Known rows, with every way that one mark hangs from another:
vekiz[depe[dokiv[radul] dozi ropak[nabiva]]]: [ 2.40  1.51  0.72 -2.14 -3.19 -0.95  0.95 -0.77  2.47 -6.14 -1.16  4.33
 -3.55 -0.70  1.01  2.15 -4.79 -1.19 -2.46 -3.36  1.62]
ropak[nabiva[zatu]]: [-0.80  0.47 -3.31  1.64 -2.23  0.63 -1.19  2.05 -1.16 -3.34 -0.33  0.04
 -0.27 -0.59  0.87  1.49  0.78  3.64  2.78 -3.60 -3.73]
dozi[depe[vekiz]]: [ 2.91  0.48 -0.64 -0.38 -1.72  4.82 -2.22  0.06  0.97 -2.68 -3.11  0.59
 -0.05  2.60 -2.63  3.05  1.29 -0.96 -0.93 -2.77  0.27]
gugo[doru[nabiva]]: [ 1.92 -0.15  2.24  0.48 -0.68  2.26 -1.79  2.07  2.25  0.84  1.29  0.26
 -0.60 -1.19  0.57  2.65 -0.55 -0.12  0.88 -2.28 -3.65]
vekiz[depe[dokiv[radul] dozi ropak[nabiva[zatu]]]]: [ 1.39  0.61  0.23 -1.48 -2.79 -2.33  1.73 -0.06  1.16 -6.08 -0.30  4.33
 -3.27 -0.87  2.26  2.54 -5.16  0.89 -1.22 -3.78  0.14]
radul[dokiv]: [ 0.90  0.88  0.74  2.24 -2.32  2.24 -1.84 -0.61  0.66 -0.63 -0.52 -1.36
 -0.68  1.00 -1.08  1.31 -0.45 -1.38  0.36  1.24 -1.93]
dozi[depe[dokiv ropak[nabiva] vekiz]]: [ 2.11  1.52  0.31 -2.05 -2.92  6.25 -4.40  1.47  0.71 -6.60 -3.44  3.26
  0.80  1.91 -3.13  1.51 -1.65  1.59 -4.57 -2.98 -2.16]
gugo[doru]: [ 1.49  1.11  0.96  0.52  0.00  1.77 -1.54  1.12  1.84  0.71  0.20 -1.13
 -2.36 -0.43 -0.81  2.42 -0.02 -0.59  1.82 -1.80 -1.97]
ropak[depe]: [ 1.73  1.95 -3.08  0.98 -0.09  3.38 -1.31 -0.55  0.41 -3.39 -2.50  0.51
 -2.14  0.57 -0.37  2.89  1.78 -1.03  1.75 -2.51 -0.09]
ropak[depe[dokiv[radul] dozi vekiz] nabiva[zatu]]: [-0.62  0.93 -4.12 -1.09 -4.89  3.34  0.11  1.91 -1.49 -8.02 -3.91  2.67
 -2.76  2.07 -0.08  4.34 -2.04  2.21 -0.15 -4.78 -1.52]
dozi[depe[ropak[nabiva] vekiz]]: [ 2.57  1.15 -1.15 -2.09 -2.42  5.49 -4.09  0.30  1.03 -5.33 -2.72  2.23
  0.57  1.91 -2.04  1.39 -0.03  0.96 -2.64 -3.62 -1.77]
vekiz[depe[dozi]]: [ 3.45  1.76  0.97  0.61 -0.87 -1.30  1.73 -1.07  2.03 -3.65 -1.07  1.31
 -2.01 -1.66  1.52  2.84 -1.16 -3.17  1.48 -3.01  2.81]
zatu[nabiva]: [ 0.64  0.99 -0.65  0.82 -0.74  1.59 -0.17  1.30  0.35 -1.72  0.17  0.91
 -0.21 -0.61 -1.10  2.72  0.55 -0.50  1.81 -3.32 -2.14]
ropak[depe[dokiv dozi] nabiva[zatu]]: [-1.18  3.21 -4.40  0.70 -2.78  3.21 -0.72  2.35 -1.20 -8.47 -3.12  3.44
 -1.39 -1.06  0.87  3.30 -1.32  2.14  1.27 -3.64 -2.32]
doru[gugo]: [ 1.87 -0.68 -0.34  0.67 -2.72 -0.50 -0.74  2.19  0.65 -1.86  0.77  0.01
 -2.30  2.10 -1.60  1.79  1.58 -0.55 -0.47 -0.28 -0.93]
ropak[nabiva]: [ 0.55  1.50 -2.68  0.76 -2.64  2.33 -2.02  1.01  0.60 -3.54 -1.38 -0.01
 -0.60 -0.30 -0.63  1.07  1.23  1.10  1.18 -3.05 -2.04]
ropak[depe[vekiz]]: [ 2.64  0.99 -1.79  0.19 -1.02  4.60 -1.97  0.07 -0.61 -4.26 -3.40 -0.58
 -1.13  2.01 -1.32  2.88  1.66 -0.41  0.87 -3.69 -0.40]
depe[dokiv[radul] dozi]: [ 1.01  0.98 -0.33 -0.52 -4.23 -0.68  0.80 -0.57  0.89 -3.85 -1.33  3.03
 -3.51  1.34 -0.06  2.18 -3.47 -2.27 -2.41 -0.66  1.76]
vekiz[depe]: [ 3.29  0.71  0.86  1.21  0.31 -0.30  0.93 -0.73  1.88 -1.67 -0.87 -0.34
 -1.79 -0.97  0.12  2.74  0.46 -1.53  2.05 -3.36  1.56]

Rows:
[ 0.47 -0.52 -0.05 -2.56 -5.76 -0.20 -1.07  1.36 -1.47 -7.64 -0.92  3.62
 -1.47  2.04  0.80  0.75 -5.49  2.83 -3.87 -3.30 -2.47]
depe[dokiv[radul] dozi ropak[nabiva[zatu]] vekiz]
[ 0.75  2.12 -3.48 -1.94 -5.35  5.06 -0.76  0.90  0.28 -8.20 -5.01  2.67
 -3.15  2.27 -1.57  3.82 -1.68 -0.33 -1.78 -4.22  0.04]
ropak[depe[dokiv[radul] dozi vekiz] nabiva]
[ 1.66  1.77  1.31 -0.40 -1.70 -1.14  0.32  1.06  0.56 -7.40 -0.39  4.02
 -0.94 -2.60  2.23  1.55 -4.38  1.47 -0.70 -3.71 -0.86]
vekiz[depe[dokiv dozi ropak[nabiva[zatu]]]]
[ 0.92  0.72  1.16 -1.37 -4.50  1.13 -2.66  2.56 -2.16 -9.04 -1.00  3.22
  1.31  0.16  0.95 -0.23 -4.80  3.55 -3.31 -3.27 -3.81]
depe[dokiv dozi ropak[nabiva[zatu]] vekiz]
[ 3.17  0.77  1.91 -1.59 -1.61  4.91 -3.84  0.49  0.54 -5.07 -2.71  2.98
  0.65  2.45 -2.87  1.49 -1.96  0.32 -4.84 -1.80 -0.95]
dozi[depe[dokiv ropak vekiz]]
[ 0.99 -3.13  0.41  1.48 -3.06 -1.67 -0.03  4.16 -0.56 -1.53  2.96  1.56
  0.07  1.08  1.30  2.37  0.59  2.59 -0.06 -1.44 -4.51]
doru[gugo nabiva[zatu]]
[ 0.78 -1.11  1.68  1.31 -0.33  0.89 -0.99  2.95  0.65  1.06  2.33  0.18
 -0.23 -1.45  1.82  2.91 -0.90  2.11  2.36 -2.76 -5.13]
gugo[doru[nabiva[zatu]]]
[ 1.59  2.97 -3.81 -0.95 -3.76  5.27 -1.91  0.80 -0.13 -8.19 -4.37  1.39
 -1.12  0.57 -0.32  2.98  0.63 -0.43  0.59 -4.82 -0.73]
ropak[depe[dozi vekiz] nabiva]
[ 0.64  1.60 -0.85 -2.47 -5.07  0.10 -1.38 -0.13  0.96 -6.71 -0.98  4.90
 -2.94  0.62  0.67  0.39 -4.96 -0.05 -4.19 -1.64 -0.61]
depe[dokiv[radul] dozi ropak[nabiva]]
[ 3.57  0.89  3.37  0.01  0.32 -0.24 -0.65 -0.34  1.59 -4.00 -0.43  2.08
 -1.07 -1.06  0.02  1.17 -2.89 -0.25 -1.76 -2.51  0.30]
vekiz[depe[dokiv ropak]]
[ 3.34  0.79  2.41 -1.73 -1.95 -2.20  1.59 -1.76  2.33 -4.59 -0.47  4.02
 -3.69 -0.06  1.24  2.05 -5.12 -2.48 -2.76 -2.14  2.82]
vekiz[depe[dokiv[radul] dozi ropak]]
[ 2.66  0.89  1.31 -0.32 -2.35 -1.57  2.81 -0.99  2.42 -3.60 -1.62  2.71
 -4.09  0.03  0.34  3.72 -3.33 -3.08 -0.82 -2.48  3.60]
vekiz[depe[dokiv[radul] dozi]]
[ 2.68 -0.35  2.35 -2.82 -4.69 -0.15 -1.28 -0.55 -0.16 -5.99 -1.13  3.30
 -2.11  2.79 -0.04  0.35 -5.62 -1.00 -5.53 -1.46  0.38]
depe[dokiv[radul] dozi ropak vekiz]
[ 1.54  0.12 -1.66 -1.36 -2.02  4.05 -3.33  1.08 -0.37 -5.24 -1.77  2.37
  0.81  1.63 -0.81  1.76 -0.40  2.98 -1.36 -4.04 -3.08]
dozi[depe[ropak[nabiva[zatu]] vekiz]]
[ 2.40  0.76  0.75 -0.26 -2.08  5.62 -2.58  1.18  0.59 -3.96 -3.82  1.56
  0.29  2.66 -3.78  3.13 -0.20 -0.33 -2.83 -2.18 -0.13]
dozi[depe[dokiv vekiz]]
[ 1.54  0.69  1.28  0.31 -0.48 -0.18 -0.52  1.43  0.37 -5.41 -0.20  2.24
 -0.47 -1.83  0.83  1.54 -2.88  3.14 -0.16 -4.13 -2.24]
vekiz[depe[dokiv ropak[nabiva[zatu]]]]
